Each row was made from one path, in order. Every step used is in the known rows, and no mark comes twice. Write each row's path.
Known rows:
mekub midot luvok: [-30.2   7.7  -1.8   4.4  20.3  40.5   8.9 -19.7  15.7   6.2  -8.8  13.1
 -12.3  -9.8  -5.1   0.6 -14.5  -7.0   8.9 -30.9 -13.4]
luvok nobes mekub midot: [-21.1  27.6 -22.7  -1.4  21.2  39.2  -5.9 -18.9  18.9   9.5 -76.1  18.0
 -24.6   6.1  16.0   5.1 -12.9  -4.7   8.7 -33.2   8.6]
luvok nobes posen midot zono: [-21.2  16.3 -36.4  -1.1  15.2  38.1  37.9 -50.9  15.6  -6.3 -69.5  -6.1
 -26.1  12.7   7.4   3.7 -12.4 -18.3  12.7 -44.7   0.4]
zono luvok nobes: [-17.4  45.1 -22.7  -1.3  23.9  40.5 -31.3  -7.4  18.2  18.4 -47.7  -1.4
 -28.1  11.5  17.3   0.8 -24.1 -11.4  -2.0 -23.4   2.5]
posen midot nobes: [-13.7  -2.0  -8.3  -1.4  26.9  36.4  18.1 -24.8  -8.3  -4.6 -16.3   0.4
 -15.3  13.4 -16.5 -10.6 -25.0 -16.8  19.2 -29.2   6.3]
mekub midot zono: [-14.3  22.1 -10.7   0.9  21.3  46.5   7.3 -33.0  18.0   2.1 -29.3  12.5
 -23.1  -3.2  -1.3   0.8  -4.8 -13.9   9.5 -41.6 -16.2]
midot posen luvok nobes: [-38.2  37.2 -26.1  -9.6  25.1  43.0 -32.2   2.2  12.4  20.7 -21.9  11.3
 -41.5   9.9  24.3   7.9 -23.4  -4.6 -14.9 -22.2  -6.9]
luvok nobes mekub midot zono posen: [-42.2  26.1 -44.5 -11.5  16.7  40.3  42.5 -43.5   8.3  12.8 -86.9  13.1
 -27.9   7.4  25.8   9.2   0.7  -8.6   6.7 -43.0   0.9]
posen midot: [ -8.2   9.0 -15.1  -1.6  17.7  36.6  -6.6 -24.2   4.6  -3.3 -23.8   8.9
 -21.8   4.0 -16.4  -3.6 -20.1 -16.4  12.3 -27.2  -1.0]
zono luvok nobes mekub midot: [-13.7  44.5 -30.4  -3.4  23.9  45.7 -28.3 -15.9  18.1  18.6 -80.5  10.5
 -31.0  12.2  17.2   3.2 -11.5  -4.0  12.3 -29.1  13.5]
luvok nobes: [-24.4  28.6 -15.3   0.9  20.8  33.7  -5.7 -11.1  18.4   8.8 -41.6   5.9
 -22.0   5.7  15.6   2.5 -24.5 -11.5  -7.7 -28.0  -3.1]
nobes zono: [ -4.2  30.9 -15.9 -20.9  24.1  37.0   8.9 -27.6  17.3   6.6 -27.4  -1.7
 -31.4   4.4  -3.0   3.5 -28.6 -20.8  -7.6 -35.4  -4.2]
posen midot zono: [ -7.8  15.6 -16.4  -1.3  17.1  40.4  21.6 -39.6   6.2  -8.0 -30.7   2.2
 -21.8   3.8 -12.9  -0.3 -10.6 -22.0  17.5 -39.0 -12.1]
posen midot zono luvok nobes: [-14.4  39.1 -29.6   5.5  22.9  46.9  15.2 -35.8  12.4  -1.5 -58.5  -4.7
 -27.1  11.8  11.2   1.5  -7.1 -17.5  13.7 -35.5  -5.1]
zono luvok: [ -5.0  37.2 -16.6 -10.9  21.4  41.1 -49.9  -7.9  10.9  21.2 -23.4  -1.9
 -29.0   8.5  -5.2  -3.7 -24.2 -15.6   6.8 -23.3   1.3]
zono posen: [-32.4  12.6 -28.0 -20.6  14.9  31.0  -5.0 -19.0  -0.9  20.9 -23.6   7.3
 -26.2   4.2  -0.5  -0.9 -21.8 -14.6  -4.6 -25.0  -2.1]
posen luvok nobes: [-35.3  43.6 -22.4   1.1  23.4  42.9 -28.4  -7.1  21.4  15.1 -33.7   2.9
 -31.1   6.1  16.9   0.3 -21.5  -6.4   3.5 -23.1  -8.1]
posen luvok nobes zono: [-28.2  52.4 -29.3 -11.3  29.5  45.5   5.4 -24.1  26.0  10.8 -43.2  -3.7
 -39.7   8.3  20.1   5.3 -23.0 -10.9  -6.4 -30.4  -9.1]
mekub midot nobes posen: [-18.4  -0.1 -15.0  -7.8  25.7  40.4   2.9 -29.3   5.8  12.0 -31.4   2.5
 -21.5  13.1  -5.8 -10.7 -22.9  -9.1  19.1 -37.3  12.4]
mekub midot nobes: [-19.9   5.1  -1.9   0.3  30.9  42.3   3.5 -17.5   2.6   6.6 -16.6  11.1
 -16.7   6.3  -4.3 -10.6 -20.6  -9.1  12.2 -31.6   2.3]
mekub midot zono posen luvok: [-44.1  27.8 -37.0 -10.8  20.3  52.0   5.2 -37.5   7.0  18.3 -26.8  11.8
 -34.2  -0.9   6.4  -1.1   3.2  -6.8  16.8 -34.3 -19.7]
midot posen luvok nobes mekub: [-32.7  41.7 -33.7 -19.1  21.4  41.2 -37.1  -1.5   9.8  24.7 -49.5   9.9
 -44.6  16.5  23.0  11.3 -23.5  -4.4  -4.1 -25.0   5.7]

Write each row's path:
[-23.6  -4.5 -20.5  -5.7  11.1  33.4  21.2 -37.6   7.1   0.8 -24.9  -5.4
 -16.5   4.5 -18.4   0.5 -23.2 -15.1  20.4 -33.7   0.9] => nobes posen midot luvok
[  3.8  46.7 -22.6 -23.5  27.7  43.5 -15.7 -25.2  16.4  16.5 -31.5  -8.7
 -37.9  10.6  -2.4   1.1 -27.7 -20.5  -2.2 -31.9   0.9] => nobes zono luvok
[-40.7  27.3 -35.5 -30.6  32.3  42.3  28.7 -33.2  -6.1  20.8 -16.2 -10.3
 -36.9  16.3   3.3  -6.0 -25.7 -14.5   6.0 -29.9   0.7] => midot nobes zono posen luvok
[-12.3  17.2 -12.8 -17.3  23.0  32.9  -7.3 -16.2  -4.0  15.1 -38.3  -4.4
 -20.2  19.1  -8.2  -4.9 -31.5 -15.8  21.9 -31.6  16.7] => midot nobes mekub
[-31.3  18.3 -20.1  -0.5  24.2  35.8  74.9 -43.0  15.7 -13.4 -42.7  -3.9
 -19.8   2.6   8.3   9.6 -20.5 -16.6  -3.2 -36.2  -8.8] => posen midot luvok nobes zono
[-25.2  13.4 -10.2  -5.4  16.8  38.4   3.6 -24.3  12.7  10.5 -37.1  11.4
 -15.9  -2.7  -6.9   4.6 -14.7  -7.4  20.4 -33.6  -1.3] => nobes mekub midot luvok
[ -5.8   2.5 -26.9 -11.0  13.5  34.7  -7.7 -34.7   6.3   2.8 -40.1   0.9
 -27.1  10.8 -18.4  -3.2 -22.8 -16.4  19.3 -32.6   9.6] => nobes posen midot
[-33.0  18.8 -31.8 -19.6  13.7  35.1  22.1 -35.1   1.2  15.1 -29.1   0.6
 -26.7   3.6   4.3   2.3 -11.7 -20.2   1.4 -37.8 -12.4] => midot zono posen
[ -5.2  31.8 -15.6 -13.7  40.0  51.1  13.2 -31.6   7.2  10.7 -30.0  -3.0
 -30.9  13.7   0.1  -7.9 -20.3 -13.3   9.4 -36.0   7.6] => mekub midot nobes zono luvok
[-36.4  24.6 -13.5   1.4  28.5  41.6  60.6 -36.2  26.8  -2.0 -42.2   7.5
 -19.2  -5.3  19.7  10.4 -15.6  -8.1 -10.0 -39.4 -12.7] => mekub midot luvok nobes zono
[-44.9  14.5  -6.0  13.8  22.3  39.5  26.8 -18.9  22.1   2.4 -33.1  13.1
 -11.7  -7.0  17.4   5.1 -14.3  -3.0   0.2 -31.3 -12.8] => mekub midot luvok nobes
[-25.5   0.3  -7.5   2.7  15.4  34.6  21.7 -26.7   4.6  -5.1  -8.3   2.3
 -11.5  -2.0 -16.9   0.5 -20.3 -15.5  16.0 -28.1 -10.0] => posen midot luvok
[-16.1   4.8 -17.0 -16.5  21.8  32.8  -4.8 -23.0   2.1  15.7 -26.0 -11.5
 -21.9  19.4  -7.9  -9.1 -34.3 -16.1  15.7 -34.7  14.2] => midot nobes posen
[-19.8  33.7 -25.0  -9.2  17.4  31.7 -10.5 -13.5  15.7  14.5 -71.0   3.5
 -25.1  12.4  14.2   6.2 -25.8 -11.7   4.5 -30.6   9.8] => luvok nobes mekub
[-28.3  13.5 -22.7  -7.1  28.7  49.0 -20.3 -25.1   8.1  19.0 -23.6   0.1
 -29.7  14.2  -4.8 -13.3 -19.9  -3.4  31.2 -31.7   6.0] => mekub midot nobes posen luvok
[-56.8  34.8 -43.0  -2.0  22.3  50.8  22.7 -37.8  13.7  15.6 -50.9  12.6
 -34.0   1.2  29.0   2.9   4.6  -3.2   7.2 -35.1 -18.5] => mekub midot zono posen luvok nobes
[-20.0  29.2 -27.0 -19.6  23.1  49.7 -47.6  -7.4   7.5  23.1 -30.9  23.1
 -45.1   8.0   2.5   5.7 -13.4  -1.0   7.8 -27.2   2.2] => nobes mekub midot posen luvok
[-20.7  29.6 -29.3 -17.1  16.6  41.7 -47.7 -17.6  16.6  23.7 -25.7  -5.7
 -36.7  11.4  -7.4  -3.7 -26.6 -10.9  18.6 -27.9  -0.5] => nobes posen luvok
[-38.1   2.2 -32.6 -21.0  17.8  33.1  75.5 -52.5  -4.1  -1.2 -23.3  -2.0
 -22.8   0.6  -7.8   6.0 -17.2 -19.5  -0.5 -34.3  -6.7] => nobes zono posen midot luvok
[-35.1  36.9 -41.7 -32.4  23.7  42.5   5.7 -32.7   6.2  21.8 -24.8  -2.5
 -43.2   7.1   3.3   1.8 -19.9 -14.6  -1.7 -28.3  -7.9] => nobes zono posen luvok
[ -8.7  20.8 -17.2 -10.6  18.7  40.4 -22.6 -19.8  13.1  12.0 -52.0  17.4
 -26.0   4.0  -6.5   0.8 -15.3  -8.1  17.8 -32.8   7.0] => nobes mekub midot
[-37.3  29.7 -41.0 -23.8  23.4  32.5  46.2 -35.4  10.9  12.2 -56.6   1.1
 -34.0   8.4  25.5   8.8 -21.5 -15.4 -23.8 -33.9   0.0] => luvok nobes zono posen
[-46.9  -8.0 -26.3  -9.2  12.3  30.9  43.0 -34.6  -8.8   4.6 -14.6   4.5
 -14.4  -0.8 -10.8   1.0 -15.2 -14.0  10.1 -25.8  -6.6] => zono posen midot luvok
[-38.4  30.7 -23.7  -0.5  28.4  50.2 -28.5  -3.8  16.8  16.5 -27.2  26.0
 -41.3   3.9  26.6   6.2 -11.3   3.0 -11.4 -25.0  -9.4] => mekub midot posen luvok nobes
[-51.0  39.1 -51.3 -21.3  16.3  37.5 -12.8 -18.9   4.5  29.3 -67.0   2.3
 -36.8  14.5  20.9   4.5 -16.5  -5.4   8.6 -23.3   6.5] => zono posen luvok nobes mekub
[-50.0  45.4 -54.2 -19.7  15.1  41.8  13.1 -35.0   6.6  24.4 -74.3  -3.1
 -37.6  13.4  25.0   8.1  -6.8 -10.6  14.6 -34.5  -4.1] => midot zono posen luvok nobes mekub
[-41.3  14.3 -22.0  -3.5  13.8  30.3  20.7 -24.0  20.9  12.9 -43.5  -8.4
 -16.7   5.8  13.4   6.6 -27.8 -10.3   1.5 -34.3  -0.1] => midot luvok nobes posen
[-11.5  49.6 -32.6 -11.7  20.4  38.9 -34.5 -10.5  14.7  23.4 -75.3  -3.1
 -32.0  18.1  15.9   5.0 -24.3 -11.4   9.0 -26.3  15.4] => zono luvok nobes mekub
